What can hang from each mark
Q_198: Q_792 Q_816
Q_695: Q_251 Q_848
Q_898: Q_251
Q_796: Q_816
Q_251: Q_198 Q_796
Q_816: Q_695 Q_898
Q_792: Q_695 Q_796 Q_816 Q_898
Q_848: Q_198 Q_796 Q_898

Known rows, with every way that one mark hangs from another
Q_695(Q_251(Q_198(Q_816) Q_796)): [ 0.35  0.42 -2.39  0.02 -3.74  1.38  0.27  0.23 -0.27 -2.88 -1.04 -0.45
 -2.00  1.82 -2.48  0.10  2.19  1.37 -4.60 -0.66  0.33  1.36 -0.09  0.70
  1.02]
Q_251(Q_198): [-0.28  0.53  0.64 -0.45 -0.35  0.01 -0.37 -0.04 -0.09 -1.60 -0.44 -0.10
 -1.69  1.77 -1.35  0.07  0.78  0.58 -0.92 -1.19  0.19 -0.05 -0.49  0.90
  0.02]
Q_796(Q_816(Q_695(Q_251(Q_198)) Q_898)): [-4.39  1.68 -3.82  1.54 -0.69  0.97  0.12  0.10 -0.81 -2.65 -0.99 -0.38
 -2.18 -1.32 -0.80  0.66  2.62  1.22 -0.62  0.14 -2.73 -1.18  1.17  0.82
 -2.40]
Q_848(Q_198(Q_816) Q_796): [ 1.51  0.37  1.59  0.26 -2.10  0.60  1.61 -0.17  0.32 -1.15  0.35 -0.44
 -1.06 -1.03  0.94  0.41  1.00 -1.01  1.14  0.84  0.46  0.18 -0.49  0.13
  0.88]
Q_695(Q_251(Q_198) Q_848(Q_898)): [-0.52  2.19  1.01 -1.38 -1.05  0.94  0.13 -0.01  0.14 -1.81 -1.39 -0.77
 -3.25  0.64 -2.82 -0.42  1.79  1.36 -2.43 -1.11  1.08 -0.57 -1.20  4.56
 -0.26]
Q_796(Q_816(Q_695 Q_898)): [-3.77  1.77 -2.46  2.00  0.23  0.45  0.68  0.28 -0.37 -1.17 -0.62  0.00
  0.26 -2.32  0.58  0.58  1.69  0.55  1.60  0.93 -2.81 -0.59  2.08 -0.14
 -1.84]
Q_251(Q_796): [ 0.40  0.06 -0.23  0.22 -0.97  0.43 -0.04  0.09  0.49 -1.46 -0.41 -0.07
 -0.20  0.76 -0.71  0.02  1.02  0.31 -0.66 -0.02  0.09  1.35 -0.08  0.87
 -0.06]
Q_796(Q_816(Q_695(Q_251(Q_198) Q_848))): [-2.78  1.98 -2.49  0.82 -2.66  1.42  0.50  0.16  0.03 -0.53 -0.06 -1.16
 -3.33 -1.23 -1.67  0.02  2.18  0.33  1.38 -1.01 -1.10  0.00  0.04  3.54
 -2.00]
Q_792(Q_695(Q_251 Q_848(Q_198)) Q_898): [-1.45  2.03  0.87 -1.54 -0.79  0.88  0.17 -0.38  0.48 -0.36  0.76 -0.82
 -2.16 -0.54  0.35 -0.02  0.47 -2.34  2.02 -3.28  0.91 -0.17 -1.71  2.90
  0.19]
Q_198(Q_792(Q_796)): [-0.93 -0.02  2.50 -1.01  0.49 -0.65 -0.62 -0.37 -0.73 -0.29 -0.11  0.53
  0.62  1.08  0.34 -0.31  0.59 -0.03 -2.27 -1.44  1.92  1.54  1.10 -0.02
  1.34]
Q_695(Q_251(Q_198(Q_792) Q_796)): [-0.26 -0.12  0.59 -0.17 -2.51  0.77 -0.59 -0.05 -0.76 -3.87 -0.76  0.00
 -2.38  2.20 -1.85 -0.07  2.23  0.84 -5.43 -0.97  1.21  1.52 -0.77  1.60
 -0.24]
Q_792(Q_796 Q_816 Q_898): [-2.42  1.73 -1.60 -1.15  0.48 -1.16 -0.67 -0.42 -0.24 -0.49 -1.54 -0.51
  1.26  1.30 -0.26 -0.31  0.26  0.22  1.76 -5.07  1.95  2.70 -1.09  0.43
  1.13]
Q_251(Q_198 Q_796(Q_816(Q_695))): [-2.24  0.86 -1.98  1.31 -2.57  0.69  0.34  0.27  0.23 -3.24 -0.56 -0.43
 -1.85  0.50 -1.83  0.40  3.14  0.77 -0.11 -0.90 -2.23  1.28  0.24  2.14
 -2.21]
Q_816(Q_695): [-1.00 -0.29 -1.32  0.80 -0.62  0.23  0.12  0.17 -0.02 -0.04  0.17  0.19
  0.40 -0.70  0.20  0.01  1.39 -0.46  1.30  0.82 -0.70 -0.41  0.11 -0.35
 -1.65]
Q_848(Q_796(Q_816(Q_695 Q_898(Q_251)))): [-3.59  1.51 -1.27  2.90  1.54  1.48  1.15  0.28 -0.75 -2.04 -0.14 -0.47
 -0.37 -3.35  1.18  0.50  1.79  0.85  5.29  1.28 -3.13 -0.88  0.61  0.99
 -1.83]
Q_695(Q_251): [-0.20 -0.34 -1.90  0.16 -0.17  0.52 -0.01 -0.24 -0.27  0.20  0.25 -0.20
 -0.67 -0.49  0.00 -0.03  0.08  0.25 -1.18  0.39 -0.10 -0.33 -0.33  0.16
 -0.66]
Q_792(Q_695(Q_848)): [-0.60  1.12  2.45 -1.09 -0.31  1.33  0.15  0.10  0.66 -0.41  0.47  0.14
 -0.85 -0.39  0.35 -0.25  0.64 -1.04  1.73 -1.87  0.27  0.35  0.57  1.58
  0.79]
Q_898(Q_251(Q_198(Q_792 Q_816) Q_796)): [-0.12  0.73  2.37  0.48 -2.72  1.28  0.18  0.92 -1.16 -4.19 -0.64 -0.28
 -1.16  2.38 -2.25 -0.09  1.46  1.44 -3.90 -1.28  1.34  1.84 -0.16  0.36
  2.31]
Q_816(Q_695 Q_898(Q_251(Q_198))): [-3.33  1.28 -0.51  0.98  1.42  1.37 -0.53  0.57 -0.92 -2.43 -0.81 -0.44
 -1.33  0.07 -0.99  0.41  1.73  1.11  1.51  0.08 -1.37 -1.61  0.17  0.35
 -1.07]
Q_198(Q_816(Q_898)): [-1.15  1.57 -0.69  0.79 -0.54  0.51  0.63  0.45 -0.56 -1.23 -1.55  0.19
  0.83 -0.54  0.16  0.36  0.61  0.91 -2.01  0.59 -0.04 -0.27  1.96 -1.58
  2.33]
Q_796(Q_816(Q_898(Q_251(Q_198)))): [-3.63  2.45 -0.18  1.18  1.67  0.68 -0.02  0.47 -0.93 -2.63 -0.76 -0.73
 -2.07 -0.50 -1.03  0.64  0.38  2.22  0.90 -1.18 -2.33 -0.75  0.83  1.13
 -0.44]
Q_848(Q_796(Q_816(Q_695)) Q_898(Q_251)): [-2.25  1.03  0.10  1.74  0.98  1.08  1.59  0.25 -0.26 -2.92  0.12 -0.63
 -0.75 -2.95 -0.12 -0.14  2.15  1.00  4.45  1.17 -2.71 -0.52 -0.87  2.81
 -2.78]
Q_796(Q_816(Q_695(Q_251 Q_848) Q_898)): [-4.06  2.69 -3.18  1.67 -0.74  1.51  0.80  0.23 -0.09  0.41 -0.91 -0.78
 -1.19 -3.29  0.01  0.36  2.09  0.41  1.58  0.58 -1.97 -0.77  1.78  1.98
 -1.48]
Q_695(Q_848): [-0.06  1.43  1.29 -0.28 -0.92  0.57  0.21  0.19  0.48  1.36 -0.39 -0.40
 -0.75 -0.43 -0.54 -0.20  0.15 -0.13  1.35 -0.56  1.29  0.30  0.08  1.99
  0.70]
Q_198(Q_792(Q_796 Q_816 Q_898(Q_251))): [-3.01  1.62  1.09 -0.86  1.33 -0.79 -0.88  0.03 -1.48 -1.31 -0.94 -0.56
  1.75  1.30 -0.13 -0.63 -0.34  0.39  0.72 -5.15  2.92  2.81 -1.35  0.03
  1.54]
Q_198(Q_816): [ 0.30  0.44 -0.59  0.28 -2.05  0.35  0.82  0.29 -0.29 -0.34 -0.27 -0.02
  0.45 -0.12 -0.19  0.05  0.16  0.31 -1.56  0.18  0.40  0.26  0.74 -1.19
  1.73]
Q_898(Q_251(Q_198)): [-0.78  0.47  1.08 -0.09  0.57  0.65 -0.55  0.36 -0.68 -1.61  0.15 -0.62
 -1.68  1.12 -1.32  0.01 -0.06  1.22  1.05 -1.32 -0.18 -0.37 -0.99  1.01
 -0.03]

Rows
[-1.51  1.02 -0.04  0.88  1.71  1.41 -0.27  0.54 -0.39 -2.01 -1.10 -0.39
  0.18  0.12 -0.51  0.45  0.70  1.67  0.31  0.19 -0.74  0.30  0.55  0.36
  0.31] : Q_816(Q_898(Q_251(Q_796)))
[-1.02  1.92 -0.44  0.52 -2.08  1.14  0.30  0.44 -0.26 -4.15 -2.42 -0.12
 -1.23  1.93 -2.14  0.53  2.43  1.79 -3.97 -0.51  0.12  0.96  1.15  0.09
  2.26] : Q_251(Q_198(Q_816(Q_898)) Q_796)
[-2.59  2.23 -1.41 -1.25 -1.07  1.12 -0.09 -0.11  0.14 -1.02 -0.78 -0.67
 -0.44 -0.51 -0.15 -0.55  0.65 -0.85  1.76 -5.38  1.49  1.64 -1.56  1.81
  0.31] : Q_792(Q_695(Q_251 Q_848) Q_816 Q_898)
[-1.19  1.50 -0.59  1.26 -0.25  1.85  0.50  0.82 -0.67 -2.35 -1.33 -0.32
  0.56  0.14 -0.83  0.35  0.87  2.03 -1.11  0.41 -0.38  0.47  1.31 -0.81
  2.39] : Q_198(Q_816(Q_898(Q_251(Q_796))))
[-1.80  1.63  1.88 -0.22 -0.03 -0.11  0.02  0.11 -1.23 -1.79 -1.58  0.69
  1.26  0.55  0.35  0.09  1.27  0.64 -4.56 -0.76  1.71  1.20  3.08 -1.60
  3.71] : Q_198(Q_792(Q_796) Q_816(Q_898))
[-1.17  0.90 -2.02  0.53 -1.90  1.60  0.23  0.09  0.09  1.40  0.03 -0.60
 -1.28 -1.75 -0.32 -0.40  1.55 -0.55  1.27  0.58  0.46 -0.48 -0.21  1.86
 -1.38] : Q_816(Q_695(Q_251 Q_848))
[-2.88  1.95 -0.93 -0.85  1.79 -0.07 -0.77 -0.16 -0.32 -0.72 -2.20  0.09
  1.18 -0.10  0.39  0.31  0.93  1.10  0.11 -2.70  0.94  1.55  1.73 -1.16
  1.31] : Q_792(Q_796 Q_816(Q_898))
[-1.36  0.62 -0.80  0.92 -1.64  1.24  0.31  0.71 -0.87 -1.97 -0.04 -0.51
 -0.98  0.54 -1.62 -0.06  1.39  0.96  0.35 -0.18 -0.56 -0.56 -0.25 -0.65
  0.28] : Q_898(Q_251(Q_198(Q_816(Q_695))))
[ 0.41  0.71  1.84 -0.11 -3.90  0.54  0.29  0.53 -0.77 -4.20 -1.28  0.21
 -1.08  2.63 -2.22 -0.14  2.19  0.92 -5.74 -1.26  1.82  2.15  0.34  0.36
  2.13] : Q_251(Q_198(Q_792 Q_816) Q_796)
[-1.88  1.66 -1.04  1.41 -0.47  2.13  0.89 -0.16 -0.04 -0.30 -1.04 -0.48
 -1.37 -2.99  0.73 -0.06  2.67 -0.18  2.78  1.57 -0.07 -0.94  0.15  2.38
 -1.20] : Q_816(Q_695(Q_251 Q_848(Q_796)) Q_898)
[-3.15  1.96 -1.36 -0.08  0.91 -1.38 -0.01 -0.45 -0.21 -0.21 -0.26 -0.64
  0.33  0.65 -0.31 -0.03  0.18  0.39  1.58 -3.55 -0.39  2.03  0.29  1.64
  0.47] : Q_792(Q_796(Q_816) Q_898)
[-2.18  2.00  1.83 -1.84 -0.36 -1.57 -0.61 -0.55 -0.56 -1.14 -0.76 -0.39
  0.98  1.23  0.52 -0.14  0.41 -1.30 -0.19 -4.90  2.96  2.71 -1.13  0.63
  1.10] : Q_848(Q_198(Q_792(Q_796 Q_816 Q_898)))
[-2.26  0.49 -1.92 -0.63 -0.16 -0.07 -0.51 -0.25 -0.06  0.11 -0.87  0.07
  1.16 -0.11  0.27 -0.21  1.74 -0.13  1.87 -2.26  0.70  1.70  0.67 -0.87
 -0.63] : Q_792(Q_796 Q_816(Q_695))
[-2.07  1.27  1.76  0.85 -1.35  0.53 -0.05  0.56 -0.96 -4.06 -0.01 -0.56
 -2.02  0.93 -1.90  0.20  1.26  1.80 -1.37 -1.94 -0.70  2.01 -0.23  2.21
 -0.15] : Q_898(Q_251(Q_198(Q_792) Q_796(Q_816)))
[-2.48  1.13  1.30 -0.73  1.62  0.60 -0.73  0.16 -0.62 -3.68  0.39 -0.36
 -1.31  2.19 -1.17 -0.14  0.31  0.19  2.08 -4.42 -0.67 -0.19 -2.06  1.15
  0.25] : Q_792(Q_695 Q_898(Q_251(Q_198)))
[-0.09  0.84  2.02  0.01 -2.95 -0.03  0.19  0.33 -1.06 -3.02 -0.74  0.22
 -0.86  1.87 -1.38 -0.17  1.22  0.42 -4.77 -1.06  1.54  0.78  0.48 -0.48
  2.20] : Q_251(Q_198(Q_792 Q_816))
[-2.34  1.89  0.90 -0.49 -1.70 -1.09 -0.69  0.05 -1.15 -3.65 -1.90 -0.37
 -0.02  2.22 -1.39 -0.44  1.02  0.28 -2.05 -4.97  2.58  2.06 -2.54  0.80
  0.51] : Q_251(Q_198(Q_792(Q_816 Q_898)))
[ 0.41  0.87  5.95 -0.21  0.77  0.44  0.91 -0.04 -0.63 -3.07  0.40 -0.33
 -1.25 -1.17  0.61 -0.13  1.00 -0.32  0.63  0.93  0.64 -0.49 -1.98  2.68
 -0.65] : Q_848(Q_198(Q_792) Q_796 Q_898(Q_251))
[-3.52  2.15 -0.74  0.16  2.23 -0.36  0.02 -0.15 -0.27 -0.67 -0.98 -0.12
  0.19 -0.79  0.43  0.58  0.90  1.20 -0.09 -1.27 -1.26  0.79  2.86  0.25
  0.77] : Q_792(Q_796(Q_816(Q_898)))
[-1.88  0.40  0.53 -1.96  1.22  0.40 -0.70 -0.28  0.23 -1.43 -0.01  0.64
  0.56  0.65  0.82 -0.10  1.01 -0.60  0.94 -4.34  0.63  2.27  1.14 -0.98
  1.03] : Q_792(Q_695 Q_796 Q_816)
[-3.44  1.31 -2.66 -0.38 -0.07 -0.84 -0.57 -0.34 -0.16 -0.57 -1.39 -0.45
  1.76  0.70 -0.12 -0.40  1.55 -0.29  2.76 -4.32  1.51  2.24 -0.87 -0.21
 -0.37] : Q_792(Q_796 Q_816(Q_695) Q_898)
[-2.06  0.66  0.92 -0.35  2.02  0.55 -0.34  0.14 -0.56 -1.96  0.88 -0.26
  0.09  0.53  0.20 -0.21 -0.36 -0.42  3.05 -3.17 -0.71  0.11 -1.49  0.20
  0.34] : Q_792(Q_695 Q_898(Q_251))
[ 1.00  2.24  4.62 -1.11 -0.53  0.70  1.34 -0.31  1.05 -1.13 -0.55 -0.88
 -2.20 -1.56 -0.19 -0.16  1.57 -0.69  2.58  0.48  1.42 -0.35 -1.46  5.03
 -0.48] : Q_695(Q_848(Q_198 Q_796 Q_898))
[-0.61  0.51 -1.48  0.69 -3.92  1.18  0.43  0.57  0.01 -3.22 -1.02 -0.15
 -1.10  1.79 -2.22  0.06  3.33  0.78 -2.13 -0.25 -0.10  1.23  0.31  0.11
  0.09] : Q_251(Q_198(Q_816(Q_695)) Q_796)
[-2.80  1.24 -0.58  1.21  0.42  1.76 -0.49  0.61 -0.46 -3.96 -1.38 -0.46
 -1.41  0.76 -1.54  0.39  2.67  1.69  0.76 -0.02 -1.29 -0.26  0.11  0.85
 -0.99] : Q_816(Q_695 Q_898(Q_251(Q_198 Q_796)))
[-0.84  2.26  4.62 -0.77 -2.08  0.17  0.70  0.22  0.22 -1.22 -0.24 -0.23
 -0.89 -1.34 -0.37 -0.40  2.29 -1.58 -0.26  0.67  1.66 -0.50 -0.49  3.59
 -1.06] : Q_816(Q_695(Q_848(Q_198(Q_792) Q_898)))
[ 0.22  1.52  2.84  0.41 -2.80 -0.49  1.37 -0.16 -0.70 -2.37 -0.21 -0.39
 -0.10 -0.01  0.95 -0.04  0.92 -1.63 -0.38 -1.01  2.24  1.08 -1.92  0.85
  1.80] : Q_848(Q_198(Q_792(Q_898) Q_816) Q_796)
[-2.58  0.39 -3.43  1.21  0.30  1.20 -0.05  0.00 -0.59 -0.57 -0.70  0.09
  0.01 -1.68  0.50  0.29  1.83  0.25 -0.51  1.72 -1.16 -1.48  1.01 -0.76
 -1.37] : Q_816(Q_695(Q_251) Q_898)
[-2.75  3.21  1.33  1.66  1.50  1.56  1.18  0.31 -0.22 -0.73 -0.66 -1.11
 -1.47 -3.15  0.58  0.25  0.61  1.31  5.35 -0.11 -1.35 -0.11  0.70  3.55
  0.35] : Q_695(Q_848(Q_796(Q_816(Q_898(Q_251)))))
[-0.40  0.49  0.50 -0.14 -0.17  1.17 -0.53  0.41 -0.17 -2.95 -0.38 -0.79
 -2.12  2.07 -2.14  0.07  0.94  1.61  0.04 -1.43 -0.27  0.97 -1.15  1.83
 -0.13] : Q_898(Q_251(Q_198 Q_796))
[-1.74  1.34 -0.39  0.82 -0.57  1.05  0.10  0.52 -0.24 -3.07  0.00 -1.12
 -2.54  0.99 -2.28  0.43  1.02  1.87  0.77 -1.87 -1.95  1.48 -0.25  2.35
 -0.81] : Q_898(Q_251(Q_198 Q_796(Q_816)))
[-2.70  1.71  0.45  1.29 -0.58 -0.20  0.37  0.45 -1.07 -3.10 -0.12 -0.76
  0.29  0.41 -1.02 -0.22  0.22  1.09  0.06 -2.50 -0.31  2.30 -1.21  2.08
  0.16] : Q_198(Q_792(Q_898(Q_251(Q_796(Q_816)))))
[-2.59  2.46 -0.05  0.85 -0.10  1.22  0.19  0.28  0.09  0.42 -1.48 -0.21
 -0.23 -1.82 -0.04  0.02  1.81 -0.08  2.12  0.58  0.12 -0.91  1.44  1.30
 -0.32] : Q_816(Q_695(Q_848) Q_898)
[-0.53  1.27  0.20  0.44 -1.24  1.59  1.39 -0.18  0.43 -1.09 -0.75 -0.46
 -1.51 -2.58 -0.37 -0.75  3.17 -0.03  1.66  1.62  0.39 -0.66 -1.37  4.24
 -2.24] : Q_816(Q_695(Q_251 Q_848(Q_796 Q_898)))
[-0.29  0.88  1.05  0.82 -1.42  1.25  0.98 -0.02  0.50  0.34 -0.24 -0.36
 -1.04 -1.83  0.61 -0.42  2.08 -0.95  4.67  0.70  0.65  0.09 -0.74  2.91
 -1.14] : Q_816(Q_695(Q_848(Q_796)))
[-2.36  1.03  0.94 -1.79  1.90 -0.40 -0.71 -0.58  0.03 -1.54  0.14  0.46
  0.56  1.67  0.37 -0.24  0.69 -1.01  0.89 -4.35  0.51  1.43 -0.02  0.44
  1.30] : Q_792(Q_695 Q_796 Q_898)
[-0.65  1.60  1.02 -0.25 -1.80  0.91  0.45  0.04  0.83  1.32  0.56 -0.88
 -1.21 -1.43  0.29  0.08  1.42 -1.73  3.30  0.25  0.73 -0.66 -0.18  2.39
 -1.20] : Q_816(Q_695(Q_848(Q_198)))
[-1.99  0.53 -1.75 -0.28 -1.59  1.73  0.04 -0.08  0.18 -4.44  0.51  0.05
 -3.16  0.83 -1.57  0.48  2.55  0.59 -1.97 -2.62 -2.36  1.33  0.31  2.06
 -1.34] : Q_792(Q_695(Q_251(Q_198 Q_796(Q_816))))
[-0.49  2.34  2.82 -0.61  1.06  1.00  0.50  0.51  0.16 -0.24 -0.64 -0.81
 -0.78 -0.89 -1.33 -0.53  0.06  1.21  1.58 -0.22  0.78 -0.49 -0.89  3.42
  0.53] : Q_695(Q_848(Q_898(Q_251)))
[-2.43  0.57 -2.28  2.08 -0.71  1.46  0.59  0.60 -0.07 -1.41  0.64 -0.84
 -0.50 -1.37 -0.63  0.20  1.51  0.91  3.06  0.08 -2.56  1.06  0.31  1.18
 -2.15] : Q_898(Q_251(Q_796(Q_816(Q_695))))
[-2.93  2.29 -0.64 -0.84  0.05  2.14 -0.13  0.14  0.02 -1.55 -1.36 -0.01
 -0.72 -1.73  0.54  0.06  1.39 -0.13  0.42 -2.97  0.42  0.43  1.07  0.63
  0.60] : Q_792(Q_695(Q_251 Q_848) Q_816(Q_898))
[-0.51  1.54 -0.23 -0.67 -1.79  1.22 -0.25  0.03  0.05 -0.06 -0.66 -0.93
 -3.17  0.56 -1.82 -0.21  1.04  0.45 -1.06 -1.28  1.23 -0.18 -0.75  3.17
  0.15] : Q_695(Q_251(Q_198) Q_848)
[-1.86  2.08  1.89 -1.18 -1.55 -1.07 -0.33 -0.10 -1.33 -2.69 -1.38 -0.03
  0.17  3.51 -1.62 -0.47  1.43  0.48 -4.28 -4.26  3.10  2.17 -0.28  0.28
  3.35] : Q_251(Q_198(Q_792(Q_796 Q_898) Q_816))
[-4.58  1.44 -4.05  1.17  1.15  0.63  0.06 -0.28 -0.63 -0.23 -0.78 -0.12
 -0.32 -2.14  0.59  0.47  2.18  0.74  0.15  0.04 -2.04  0.00  2.78  0.23
 -1.41] : Q_792(Q_796(Q_816(Q_695(Q_251) Q_898)))
[-2.65  2.64  1.33  0.37  0.80  1.65  0.18  0.55 -0.04  0.49 -0.13 -1.21
 -1.24 -2.24  0.54  0.47  1.05 -0.56  4.81  0.76 -0.21 -1.70  0.58  1.90
 -0.64] : Q_816(Q_695(Q_848(Q_198)) Q_898(Q_251))
[-3.34  1.98 -0.78  1.57  2.36  0.70  0.43  0.49 -0.84 -0.92 -0.42 -0.62
 -0.36 -1.93  0.22  0.68 -0.30  1.56  2.14 -0.26 -2.58 -0.53  1.52  0.26
  0.03] : Q_796(Q_816(Q_898(Q_251)))
[-0.96  1.20  0.98  0.77 -1.97  0.44  0.40  0.66 -1.34 -3.08 -0.77 -0.49
  1.26  1.68 -1.21 -0.42  0.35  0.82 -2.01 -1.91  1.84  2.24 -1.24  0.22
  2.50] : Q_198(Q_792(Q_898(Q_251(Q_796))) Q_816)
[-1.04 -0.22 -2.15 -0.79 -1.40  1.90 -0.30 -0.01  0.27 -3.11 -0.21  0.20
 -0.50 -0.16 -0.26  0.06  1.72 -0.03 -1.07 -2.91 -0.37  2.16 -0.28 -0.31
 -0.58] : Q_792(Q_695(Q_251(Q_796)) Q_816)
[ 0.44  1.46  0.10 -0.76 -2.42  1.55  0.36 -0.13  0.99  0.42  0.09 -1.23
 -2.66 -0.49 -0.86  0.24  1.17 -0.70 -0.04 -0.30  1.01  0.81 -0.60  3.56
 -0.32] : Q_695(Q_251(Q_796) Q_848(Q_198))
